Each row was made from one path, in order. Every step used is in the known rows, and no mark comes twice. Write each row's path.
Known rows
gofu/vere: -13  15  13  -6 -23  -6  15  26  11   4   6 -21  21 -12   4 -13  22  -7  20  21  26 -23  -9   8 -25  12  16 -15  15
finot/mubo/meba:  13  10   3  -6  19   2  -8  17   9  -5  16  -5   2  21 -21  -1  25  13  12   4  -3 -21  -5 -26 -22  20 -32 -41  -6
duze/zabef:  -4  29  17  11 -22  19  -4  11  -2  -1  27 -10  -3 -19 -20   3   8  30  13  31  28  -5  -2  24 -14   6  -8 -10 -12
mubo/meba/zabef/duze:  22  23  14 -15 -20  16  -4   6 -19  -3  27   1   8  19 -25  -3   1  15   2  -6   9 -11  15  -2 -13   3 -24 -26   1
vere/gofu/meba/zabef/finot/tekam/kave:   5 -36   4 -20  -3  16   1   2  35 -12  20  -9  -3 -24 -12   0 -46 -11   0 -14   9  20  -7   8 -40 -27   4  14  23
vere/gofu/meba/mubo/finot/zabef/duze:  11  -8  -2  -1   4  19 -34   8  23  -3 -14  33 -19   3  -4  12 -27 -10   0   6  -9 -10  20 -42 -39  -3  -7 -22  -1
tagofug/pitap:  11  44   9  -3 -12  -2   8  10   5   2  11 -13   5  -1   4   1   5   4   9  20   8 -24   5  22   5  19 -14 -13   2
pitap/tekam:  -4  18   9 -11 -24  10   8 -17   9 -13  25 -22   1  -1  -8 -13   5  21 -11  -3  19 -21   5  21  -9  -1  -4 -11  15
vere/gofu/meba/mubo/finot:  10 -27  -4  -7  20  -6 -36  28  25   1  -5   2 -20  -1   7  -2  -2 -13  19  -1 -12 -12  13 -38 -62  22 -15   1   0
zabef/finot/tekam/kave: -15   3  25 -17  -6  10  43  -2  11 -11  27  -8   0 -13 -12   0  -4   3  -7  -2  14 -13 -10  23 -16  -8  -7   1  30
finot/mubo:   1  17   6  12  -5   8  -9  18  15  10  14   1   4   2 -30  -5  18  15   4  20  14 -18   2  -9 -11  14 -28 -38  -6
kave/tekam/finot:   6   2   3  -4  13   5  35   3  -3   7  30 -14  11   5   4   6  16  20  -7  25  20 -28   3  30  -1 -10  -6  21   3
kave/tekam/pitap:   6  19  -2   0  17   1   3  -4  -5 -10  24 -23  21  11  -3  -9  -2  15   2  32  16 -35  -6  31  11   2   2  -4 -19
pitap/tekam/finot/mubo: -10  -2  -4  -2  -2  -2  15 -12  20   7  14   9   9   8  -6   3  13  20 -19  14  -1 -16  -8  -3 -10  -5 -11   1  24
finot/tekam/kave:  -7  -1  20  -8 -12  18  39   7  14  -6  26 -17   5  14 -16  -8  -9  24   3   8  26  -8  -1  27  -9 -19 -14 -26  12
vere/mubo/meba/zabef/finot/tekam/pitap:   5  -1  12 -18  10   3 -26 -14  -2  11  15  21  -9 -14   4  11 -35   7   5  19 -24 -28 -34 -12 -23  -1   4  11   6
gofu/meba:   6   3   0 -13   0  -5   3  12   2 -15  17 -30   1  11   8 -10  19   7  19  -4  18 -13   8   9 -28  10  -2 -17   1
tagofug/kave/tekam/finot/zabef/duze:   3  26  18  11   0  23  46   1   7   5  20  14   5 -16 -13  19 -10  25 -21  27   6 -20  -2  45  31 -33 -18 -12  -2
duze/zabef/finot: -11  31  20   1 -14  12   1   3  -5  -7  26  -1  -8 -45 -17  10  11  13   5  25  17  -8 -11  18 -20  14  -2  19   7
tekam/finot/mubo/meba/zabef:  17 -14   4   2   4   4  -2  24   1  20  24  26  17  23  -6   7  13  14   3  16 -15  -5 -17 -21 -30  11 -33  -3   6
vere/gofu:   1  12   3   4 -20  33 -12  10  19   5  22 -17  -1 -13 -26 -11  -9   7  16  17  16 -10  14   4 -27  11   0 -11  -5
mubo/finot/tekam/pitap:   1   5  17   5   8  14   6  -6  19   7   1   4  22  10  21  -5  -9   1   4  20  13 -38 -25   6   1   8  -8 -13   5
tagofug/kave/tekam/finot/mubo/meba/zabef:  29 -13  10   6  37 -10  13  30  22  15  26  12   8 -13 -17  18   7  15  -4  12 -20  -7 -20  12  -3 -10 -60  -5 -13
vere/mubo/meba/zabef/finot:   7   5  16 -18  -9  -1 -26  14  -7  11  23  21 -25 -31 -12   4  -3   1  11   2 -23 -21  -7 -13 -44  17 -18  12  11
kave/tekam/finot/zabef/duze:   1  18   2   2  -2  35  31 -13  -5   1  20  16  10  11  -8  19  -7  24 -27  34  24 -25   7  30  23 -35   6  -3   3
duze/zabef/finot/tekam/pitap: -12  26  16   2   3  14  -1 -27   1  -7  14  -1  10 -30   2  15 -21  17   1  41  16 -13 -35  22   0  -6  18  19   1
zabef/finot/tekam/pitap:  -9  18  14 -11   6   9  12 -25   4  -5  14  -7  15  -9   9   2 -14   2  -6  24   7 -31 -24  15  -6   1  17  10  11
mubo/meba/zabef/finot/tekam/kave:   9 -14  24 -27   1  11  24   5   8 -11  33   4   4  -2 -10   5 -13   3  -4 -17  -1  -4 -23  10 -27  -9 -23   4  22

Write each row's path
 -9  28  12  12   4   2 -17   9  10   3  15  15  -5 -44 -34  16  15   9  -2  32  12  -6 -15  -7 -17  12 -18  -2   2 -> duze/zabef/finot/mubo
 -3  25   7 -12 -18 -12  37  -2  11 -19  19 -14   7   7  -1  -8 -13   6 -10  -6   1 -11   3  33   9   0 -14  -5  33 -> tagofug/pitap/tekam/kave
 16   8  20 -21  -4   6  -9   8  -5  -6  34   7   0 -18 -10   1   9  -3   5 -10  -4 -15 -11   1 -35  24 -22  13  11 -> mubo/meba/zabef/finot
 -2  -2  16  -1  18  -4 -11   0  10  12  -1  22   5  21  18   5 -10  11   1  28 -10 -40 -19 -12 -22  15 -15  -3  -5 -> meba/mubo/finot/tekam/pitap
  3  -2  -6   5  28  -1  17  11  14  14  17   3  13   6 -11  13  17  19 -12  34  12 -25  -3   5   0 -13 -20   0   0 -> kave/tekam/finot/mubo
 -6  -1  14 -21  -9 -19 -19  27   3  15   4  13  -8 -42   1   3   5 -22  21   7 -15 -23 -23 -24 -53  10  12  16  28 -> gofu/vere/mubo/meba/zabef/finot
-18   0  14   8 -13 -13  -5  45  20  27 -16  14  -2 -34  16  -8  21 -23  25  19  -1 -39  -9 -21 -37  16   3  -9  30 -> gofu/vere/mubo/finot
-13  24  12   8 -33  38  31  -4 -12  10  19  29  11  17  -4  10  -7  21 -10  35   8 -17   5  15   7 -12   8 -10  15 -> tekam/finot/zabef/duze
  9  39  -1 -16 -15  -4   9 -18  15 -13  11 -19   4  -6   6   2  -4  10 -12   2   9 -24   1  26  10   6  -4  -4  17 -> tagofug/pitap/tekam
 -8   1   5  13  -1   5  19  17   9  21  16  16  11  10 -10   3  22  13   0  31   0 -13  -5 -10 -18  14 -20  -7  10 -> tekam/finot/mubo
 -3  18  10  -2  -3  18   6 -16   6   2  15 -15  18  19   6  -4 -16  21   3  30  16 -29 -19  19   5  -3  10 -19  -8 -> finot/tekam/pitap
 24   1   5  -1   2   8 -26  22  12   9  24  11   6  13 -25  -3  10  14   8   5  -2  -8 -11 -21 -25  12 -46 -34 -14 -> finot/mubo/meba/zabef
 10 -10  -3  -8   9 -17 -29  11  16   1  10   8   1 -24 -13   2  11 -11  -2   2   4   1 -11 -17 -36   7 -22  -4   7 -> gofu/meba/zabef/finot/mubo
 11   0  -4 -13  -1   1   2 -19   2   1  15  25  17  24 -20   9  -4  19 -26  -6  -7  -3  -6 -25  -8 -20 -21  -9  30 -> pitap/tekam/finot/mubo/meba/zabef/duze
 19 -11  -8  -6  52  -5  19  15   9  -1  16  -2  10  27  -6  16  24  15  -4  16  -2 -28  -9 -13  -7  -6 -27  -2   0 -> kave/tekam/finot/mubo/meba
 22  18   7  -4  -4  12 -23   8  -2   5  16  19  10  21 -42   4   4  14  -2   1   2  -6   7 -27 -11  -2 -40 -48  -5 -> finot/mubo/meba/zabef/duze
  6  17  12  -1  25  -1 -18  11   7 -10  15   9  -9 -26 -25  20  21   8   6  12   0  -8 -23 -25 -28  20 -25  -4   3 -> duze/zabef/finot/mubo/meba
 -4 -12  25   2  -2  17  40  19  27   4  14   2   9   6   0  -6   0   3  -1  -5  17 -19  -6  13 -10  -7 -33 -25  24 -> mubo/finot/tekam/kave
 10 -15 -12 -12   9  -4 -33  16  15  -7   9 -17 -23   5  -7  -2 -10   4  22  11  -7  -1  22 -25 -62  12   3  -2 -12 -> vere/gofu/meba/mubo
  9  11   8 -15  28  -4  -5  10   9 -10  13   4  -4  -8 -18   6  28  -6   5  -3 -13 -24 -12 -31 -27  26 -28 -12  12 -> zabef/finot/mubo/meba
  9  -5   2  -3  22   0  16  19   3  10  16  10  12  32  -2   6  29  12  10  13 -15 -19 -11 -25 -26  16 -24 -10  13 -> tekam/finot/mubo/meba
 -1   4  24   7 -10  21 -16  24  12  12   7  45 -11   1   4  11   4  10  -4  26  -9 -31  -8 -11 -33  21 -31 -15 -10 -> meba/mubo/finot/zabef
  2  -2  11 -10 -16 -12 -21  39   4  20   4   5  -3 -14   1  -4   2  -2  29  14  -8 -16 -15 -17 -45   5   6 -13  11 -> gofu/vere/mubo/meba/zabef
 -2  18  19 -16  -3  17  15 -15  13  -4  20 -14  -4 -24  -5   9   2   9  -9   7  23 -27 -12  16 -13  -5  -1   2  17 -> zabef/finot/tekam
  0  12  24  14 -18  39   2  19  21   8  10  31   6  -8   8   1   7   3   1  17  11 -32 -11   7  -8  13 -26 -24   4 -> mubo/finot/zabef
 12 -17 -13  -2   8   4 -47  10  36   2   9  11  -4 -38 -26   1 -17 -22   5   2   0  13  -4 -31 -45   0 -11   3   1 -> vere/gofu/meba/zabef/finot/mubo
 14   4  16 -21  12  11  -9 -23  -1  -8  23   6  16   1  12   4 -23   2   0   9  -7 -21 -39   5 -16   3   0  12   3 -> mubo/meba/zabef/finot/tekam/pitap
  3   3   5   2   3  32  27   1   8   7  28  10  12   7   8  17  -3  26 -15  41  18 -28 -11  34   9 -22   1   9  -4 -> kave/tekam/finot/zabef
